What can hang from each mark:
K_859: K_636
K_636: K_629 K_659
K_10: K_158 K_636 K_684 K_692
K_158: K_659 K_859
K_629: K_684 K_692
K_684: K_10 K_629
K_692: K_10

Each row was made from one small tree. Brackets hold a mark, then the marks that hang from it, in the order of their numbers. Every link used is in the known rows. Write each row's tree.
Known rows:
{K_10 {K_158 K_659 K_859} K_684 K_692}: [ 14.8  13.3   7.9  -4.5  23.5  31.5  -8.7 -36.3  33.7  34.7 -11.7  19.7
  -0.3 -27.6  -6.1  33.5 -28.0 -23.3 -24.3  -1.2 -23.1 -53.7  -0.9  -4.0]
{K_636 {K_629 K_684 K_692} K_659}: [  6.7   5.0  18.0 -32.4  -3.0 -22.0  -8.2  -4.7  19.3  37.6  19.7 -15.5
   5.6 -19.9  -9.3  -1.7 -42.0  -1.3   0.1   8.2   0.7 -22.2   1.0   2.7]
{K_158 K_659 {K_859 {K_636 K_629}}}: [-11.6   2.1 -16.5 -20.5  58.3  -1.1 -16.8 -24.8  26.5 -10.0   8.7  27.0
   1.0 -19.9 -16.5  12.9 -10.9  10.0 -22.9 -10.6 -23.2 -20.3   9.5 -14.9]
{K_158 K_659}: [-11.3   0.3  -6.4   3.1  22.3   3.2  -8.3  -9.0   7.7  -3.8  -5.5   3.3
  -3.7 -15.7  -1.4   6.6  -2.1   8.6   3.6   4.8 -20.0  -5.1   6.1  -5.5]
{K_10 K_158 K_636}: [  9.2  13.4   9.9 -11.2 -10.3  27.8  -5.3  -1.4   3.6   1.9   7.5   3.0
 -23.1  -9.9 -21.9   3.6 -17.5 -19.7 -12.1  -2.7   2.2 -25.8 -22.3 -10.3]
{K_636 {K_629 {K_684 K_10} K_692} K_659}: [  8.9  12.1  25.7 -40.0  -8.0 -17.5 -18.5   1.2  12.2  27.5  13.2 -16.0
  19.7 -13.2 -12.0  -5.7 -25.8  -0.6 -24.0  15.1  17.3 -13.3   1.3   3.8]
{K_692 {K_10 {K_636 K_659} {K_684 K_629}}}: [  6.0  12.2   7.8 -32.6  16.2  22.7 -31.5   6.0  22.6  26.3 -20.5  19.3
   2.8  -6.0   6.6  -9.1 -23.8 -18.4   8.2 -13.5  42.1 -10.4 -11.0 -34.2]
{K_629 {K_684 K_10}}: [ 11.1  10.3  15.5 -12.5 -11.2  -2.2 -19.1  -1.6 -26.0   7.4  -6.7  -9.3
   9.6   3.8  -3.0 -11.9   1.3 -10.4 -28.1   6.6  26.9  -1.8 -15.8  19.1]
{K_636 {K_629 K_684}}: [ 11.7  -4.8  10.1 -14.8  -2.4 -23.2  -5.7  -0.7   4.3  16.9   9.1  -7.6
  -9.1  -3.9   1.6 -10.8 -25.5  -1.3  -5.3  -0.8   5.7 -13.9  -4.4  13.6]
{K_10 K_636}: [ -3.6  13.2  -1.1  -6.3  -0.7  15.6  -9.6   1.3   5.4   1.2  -1.4  13.6
 -18.6  -4.3 -12.6  -2.6  -5.9  -1.7  -8.9  -9.1   4.9 -11.3 -13.7 -10.7]
{K_10 K_692}: [  8.2  -2.2   9.2  -8.1   1.5   8.7  -5.0 -10.3  18.0  17.9   8.9  10.2
  -6.2  -7.4  -6.7   3.8  -6.7  -6.0 -11.2   1.5  -4.0 -14.7   4.5   1.1]
{K_692 {K_10 {K_158 K_859} K_636}}: [  2.6   8.7   1.5 -19.2  10.1  28.6  -8.6 -34.9   6.7   4.5  -2.5  32.0
 -14.2 -19.4 -26.4  21.7  -6.7 -33.1 -20.6   0.1   4.4 -24.2 -17.7 -16.1]
{K_692 {K_10 K_636 K_684}}: [  8.7   4.3   1.4  -8.4   7.8  26.0 -12.6 -19.0   3.6  27.2 -11.7  27.9
  -9.0   1.0   0.2   2.8  -8.9 -18.5   1.0  -9.1  24.6 -16.6 -27.2 -13.6]
{K_692 {K_10 K_636}}: [ -1.7  -1.1  -0.8 -14.7   6.4  18.8 -15.1 -18.8   4.7   4.1  -0.7  27.0
 -17.4  -7.0 -15.3   0.2   2.6 -14.1  -2.0   1.1  13.2  -4.6 -17.5 -15.1]
{K_10 {K_636 K_629 K_659} K_684 K_692}: [ 18.6  16.0   7.4 -34.0  12.0  11.7 -14.4   6.0  63.5  38.5   7.3  21.4
 -15.5 -19.0   2.3   2.5 -46.5 -12.1  -7.5 -11.8  13.4 -43.4   5.2 -34.6]
{K_636 K_629}: [  0.7  -6.2   2.2 -10.7   3.3 -19.6   1.3   7.0  21.1   0.8   6.6   0.5
  -6.4  -1.9   0.1  -1.5 -13.3   9.2  -0.7   4.2  -4.8  -2.5  11.8  -4.9]
{K_10 {K_158 K_659 K_859} K_636 K_692}: [  0.6  19.5   2.5 -17.4  23.1  39.5 -18.9 -34.5  37.7  13.5   1.9  32.8
 -25.8 -38.9 -33.3  28.7 -24.6 -18.2 -35.5  -2.1 -29.7 -52.7  -1.7 -13.0]
{K_636 K_629 K_659}: [  0.9   0.8  -1.8 -26.4   9.9 -23.3   0.7  11.1  37.3  -3.1   7.9  -3.2
   3.3 -15.6   5.7  -0.5 -22.4   1.0  11.3   6.9   1.7  -5.1  22.8 -27.6]
{K_692 {K_10 {K_636 K_659} K_684}}: [  8.2   7.2  -3.4 -23.4  15.1  23.6 -18.2 -15.5  21.9  26.5 -12.3  24.3
  -1.7 -13.2   7.0   2.4 -14.5 -26.0  12.1  -6.1  32.9 -16.7 -15.0 -35.3]
{K_629 {K_692 K_10}}: [ -2.5  -9.9  10.4 -10.4  -1.5   7.5  -3.9 -25.8  -4.4  23.5  12.0   8.1
   4.8  -3.9 -17.6  11.7   3.2  -3.0   0.7  14.0  -1.2  -1.0 -12.2   4.5]
{K_10 {K_158 K_659} K_636 K_692}: [  7.5  10.9  11.3 -16.0  10.9  41.7 -21.8 -21.1  32.7  16.6   8.0  15.0
 -32.1 -31.5 -26.8  14.1 -27.0 -15.0 -17.0   2.1 -21.2 -45.4 -10.8 -14.7]
{K_859 {K_636 K_659}}: [  1.4   3.7 -10.2 -24.4  29.4  14.1 -14.6  -7.9   3.4  -7.3  14.3   6.2
  10.3  -8.6  -5.8  -6.8  -4.8 -13.6   1.9  -4.8  15.4  -9.2  -6.1 -27.5]

Which tree is each row?
[ -6.5  12.1  -2.4 -39.6  36.1  -1.2  -7.8 -22.1  31.2  11.9  27.2  17.1
  17.8 -20.5 -25.8  14.6 -21.2   3.0 -22.1  -5.1 -10.2 -24.9   9.5 -22.2] => {K_158 {K_859 {K_636 {K_629 K_692} K_659}}}
[  8.9 -13.4  21.0 -25.6  -2.8 -16.5 -12.0 -28.7   0.3  39.7  21.5   0.8
  -3.1  -8.7 -15.7  -1.6 -22.9  -4.3  -6.3  11.4   3.3 -13.8 -14.1  17.5] => {K_636 {K_629 K_684 {K_692 K_10}}}
[ 10.0   8.0  21.8 -18.5   6.4  26.2 -25.3 -15.6  17.4   7.3   0.8   1.4
   1.3 -18.4 -18.8  12.1  -4.4 -11.7 -32.3  20.0 -10.0 -25.4   0.6  -0.9] => {K_684 {K_10 {K_158 K_659} K_692}}
[ 17.8   9.3  15.9 -29.5  -0.2   2.2 -22.0  -9.1  27.4  35.9  18.4  13.7
 -32.7 -15.3 -16.9  -9.1 -39.8  -8.8 -27.1  -8.9   6.4 -38.7 -10.0   4.5] => {K_10 {K_636 {K_629 K_684}} K_692}
[  4.7  32.6  21.7 -29.9   0.0  25.2 -24.6  17.8  22.2  45.0 -11.4   1.3
   5.2  -5.1  -8.9  -4.8 -40.6   0.5  -6.0 -22.1  23.4 -26.0 -11.4 -16.7] => {K_10 {K_636 K_659} {K_684 {K_629 K_692}}}
[ 14.1  25.2  19.4 -39.0  -1.7  20.5 -37.3  -7.8  13.7  23.6   2.2  11.2
  -3.1 -20.5 -17.4 -10.0 -19.2 -23.8 -35.7   1.8  32.0 -31.4 -12.8  -7.1] => {K_629 {K_684 {K_10 {K_636 K_659} K_692}}}
[  3.8  -9.3  23.6 -16.6   2.1  17.6 -18.6 -51.3 -13.0  39.8  11.5  -5.1
  -5.6 -26.9 -26.6  12.2 -21.9 -21.1  -6.7  23.8 -13.9 -31.0 -30.9  16.7] => {K_629 K_684 {K_692 {K_10 {K_158 K_659}}}}
[ 20.2  10.5  22.0 -45.8   3.3 -13.8 -26.7  -0.8  30.8  24.6   8.8  -3.4
   9.1 -17.6  -0.7  -9.1 -26.9 -14.0 -27.1  14.2  25.6 -20.4  11.5  -4.7] => {K_636 {K_629 {K_684 {K_10 K_692}}} K_659}
[  5.1   9.1  30.4 -33.1 -12.8  35.1 -22.5 -12.8   1.6  28.8   6.5   6.9
 -11.7  -4.5 -38.4   1.8 -23.4 -15.8 -16.9   2.1   9.9 -18.0 -28.7  -4.5] => {K_684 {K_629 {K_692 {K_10 K_158 K_636}}}}
[ 21.9   2.9  20.4 -42.0  15.4   7.1 -34.9 -15.2   2.1  18.7  23.7  10.2
   1.5   2.3 -20.6 -18.1 -12.9 -10.7 -50.0  -1.8  27.5 -26.0 -14.9  10.1] => {K_859 {K_636 {K_629 {K_684 {K_10 K_692}}}}}
[ -0.7   4.6   8.9 -29.7   2.1 -16.6   1.5   3.8  37.5  20.5  20.4  -7.8
   7.7 -17.6  -7.1   5.0 -28.8  10.7   4.1  10.4 -10.0 -12.0  16.1 -16.9] => {K_636 {K_629 K_692} K_659}
[ -2.5   5.7 -14.2 -36.1  46.7  -8.0  -9.2 -13.5  30.8 -11.6  13.3  20.6
  14.2 -17.5  -8.8   8.1 -18.1  -5.0 -16.9  -9.7   3.2 -17.0  16.4 -32.0] => {K_158 {K_859 {K_636 K_629 K_659}}}
[ 18.0  19.0   9.0  -8.0   2.6  33.7 -13.6  -6.5  26.2  42.0  -2.5  24.3
 -18.0  -2.6  -4.6   3.6 -23.7 -13.5 -17.5 -17.5  12.6 -36.4 -17.5  -5.8] => {K_10 K_636 K_684 K_692}
[ 17.7   9.7  22.4 -15.4 -13.3  42.7 -10.9 -31.0   1.3  51.2   4.8  13.6
  -8.7  -4.6 -24.1  14.2 -24.0 -27.8  -9.2  -0.5  13.6 -39.1 -42.5  -3.8] => {K_629 {K_692 {K_10 K_158 K_636 K_684}}}
[ 13.0  -1.2  -0.8 -39.2  26.4  -9.6 -20.1  -8.3   6.5   9.2  25.0   1.0
   1.5 -12.6  -5.9 -16.9 -30.1 -12.2  -6.9  -6.1  23.0 -23.2  -8.4 -16.9] => {K_859 {K_636 {K_629 K_684} K_659}}
[ 25.5  14.4  13.5  -6.6   3.4  27.3   1.1 -27.1  25.1  41.4  -4.2  16.1
   2.2 -10.4  -4.8  28.5 -26.7 -32.2 -27.0  -7.1  -2.4 -47.9  -4.4   2.3] => {K_10 {K_158 K_859} K_684 K_692}
[  4.0   8.5  -8.4 -40.5  41.8  -9.9 -19.4 -22.7  15.4   7.5  18.4  13.4
   7.6 -21.7  -9.2  -0.7 -30.0 -16.9 -22.6 -10.2  13.3 -26.3   1.7 -15.8] => {K_158 {K_859 {K_636 {K_629 K_684} K_659}}}
[ -7.6  31.9   4.5 -18.0  16.6  33.6 -24.2 -18.6  12.3 -14.0 -16.1  19.0
  -6.1 -24.6 -28.6  23.4  -2.1 -11.6 -47.3   3.4  -7.8 -28.2  -9.6 -13.4] => {K_684 {K_10 {K_158 K_659 K_859} K_636}}
[ -3.1  -4.9  26.6 -22.9  10.3  19.2 -22.9 -22.0   6.1  26.1   2.3  -1.6
   3.4 -17.9 -27.1  10.2 -18.7  -5.1  -5.1  16.7 -17.6 -13.5 -10.2  -1.9] => {K_684 {K_629 {K_692 {K_10 {K_158 K_659}}}}}
[ 21.2   9.0  27.1 -16.4 -23.1   8.8 -15.6  -7.7 -26.8   9.9  -0.6 -18.0
   5.8   0.2 -11.0  -5.2  -6.0 -28.0 -29.8  11.5  26.7 -17.1 -26.4  19.6] => {K_629 {K_684 {K_10 K_158}}}
[ 16.6  28.7  35.2 -37.4 -14.6  36.8 -35.1  13.2  15.5  11.8  -3.9   5.4
  -6.9  -0.4 -29.0  -6.8 -18.7 -17.4 -48.2  -2.4  23.1 -22.5 -13.9  -4.7] => {K_684 {K_10 K_158 K_636 K_692} K_629}
[ 14.6  26.9   4.2  -5.9   0.7  31.8  -1.6 -18.4  12.1  22.3 -14.0  20.0
  -8.7 -11.1 -11.8  19.7 -26.8 -28.4 -26.8 -19.7   8.1 -43.6 -24.2  -9.6] => {K_10 {K_158 K_859} K_636 K_684}
[ -0.3   2.3   5.4 -39.1  24.6  -1.0 -11.8 -10.4  23.3  16.6  34.8   0.1
  11.6 -12.9 -18.3  -1.2 -23.5   4.7  -5.7  -1.7  -0.8 -18.9   1.6 -22.8] => {K_859 {K_636 {K_629 K_692} K_659}}
[ -2.8   0.0   2.5 -16.8  16.1  32.4 -21.1 -30.3  10.9   0.2   0.9  22.0
 -24.0 -27.3 -25.7  14.7 -10.5 -21.8  -0.6  11.7  -9.0 -25.2 -21.3 -22.8] => {K_692 {K_10 {K_158 K_659} K_636}}
[  8.9  15.4  27.8 -26.6  -1.5  11.3 -29.0  16.3  10.7  12.9  -8.9   1.5
  12.7   8.5  -9.3 -10.4   0.1   2.0 -36.4   0.9  21.4   1.9   7.9   5.2] => {K_684 {K_10 K_692} K_629}
[  3.5  18.8  13.5 -18.8  17.4  26.4 -19.6 -30.6  23.2   3.7  -6.2  14.6
   7.2 -26.9 -20.3  29.2  -2.6 -17.5 -48.9  13.7 -18.8 -32.9   8.7  -2.3] => {K_684 {K_10 {K_158 K_659 K_859} K_692}}
[ 10.4   0.8  16.9 -29.2  12.7  -4.5 -15.4 -19.5  -9.1  33.1  36.1  -3.1
  -0.3  -1.2 -26.2  -9.3 -28.7   2.3 -24.8  -6.5   4.0 -27.3 -25.0  16.4] => {K_859 {K_636 {K_629 K_684 K_692}}}
[ 18.7  22.1  26.7 -28.0 -15.3  40.9 -22.6  -4.8  14.4  10.9   6.7  11.1
 -11.7  -9.2 -28.1   4.8  -9.3 -24.2 -43.5   4.8  13.2 -32.5 -17.2  -7.4] => {K_684 {K_10 K_158 K_636 K_692}}
[ 15.7  12.7  16.0 -18.7 -10.8  37.4 -11.8 -12.5  22.2  20.7  14.0  13.7
 -26.6 -15.6 -26.9   7.3 -26.2 -25.0 -24.0  -1.0  -1.3 -38.5 -17.1  -8.8] => {K_10 K_158 K_636 K_692}
[ 11.5  -0.3   5.6 -30.0   5.9 -26.5  -8.1   4.7  20.4  13.1  10.1  -9.3
  -1.7 -18.9   7.1  -9.9 -34.8  -9.8   5.0   5.1  12.4 -13.8   7.3 -10.8] => {K_636 {K_629 K_684} K_659}
[  8.7   3.0  11.8 -42.4  17.0  -4.8 -18.9 -17.3   6.5  34.2  37.1  -3.9
   7.0 -15.1 -21.2 -10.5 -36.7  -4.7 -12.9  -1.8  10.8 -29.1 -13.1  -3.8] => {K_859 {K_636 {K_629 K_684 K_692} K_659}}
[  7.0  27.6   8.4 -26.2   9.8  18.0 -26.6  24.3  22.7  24.7 -20.4   3.6
  -0.7  -3.6   7.8 -11.7 -32.2  -9.6   1.6 -21.6  33.0 -17.2  -6.3 -30.6] => {K_10 {K_636 K_659} {K_684 K_629}}
[ -6.5  11.1 -17.4 -24.5  40.1  13.6 -12.1 -24.8  11.2 -12.7   7.1  19.9
  17.2 -16.9  -9.8   9.4  -2.0 -14.7 -14.1 -11.7   8.2 -15.1   6.3 -26.7] => {K_158 {K_859 {K_636 K_659}}}
[ -7.0   3.8  14.3 -19.4   7.8  37.1 -17.8 -39.5  10.5  22.6  12.5  15.6
 -20.2 -29.5 -40.1  19.8 -16.7 -12.3  -9.1  14.5 -19.0 -33.2 -26.8  -9.3] => {K_629 {K_692 {K_10 {K_158 K_659} K_636}}}
[ 28.1  23.8  30.0 -25.6  -9.0  44.2 -24.1   5.9  24.4  46.4  -6.8   9.4
 -17.2   0.0 -13.4  -3.2 -41.5 -24.4 -23.8 -19.4  18.9 -46.2 -23.1  -6.5] => {K_10 K_158 K_636 {K_684 K_629} K_692}
[  6.3   2.2   2.4 -34.2   3.0  27.7 -15.2 -21.9  17.3   1.3   6.2  13.9
 -12.8 -24.5 -16.8   5.4 -15.6 -38.1   4.5  11.9  17.7 -21.0 -13.5 -38.2] => {K_692 {K_10 K_158 {K_636 K_659}}}
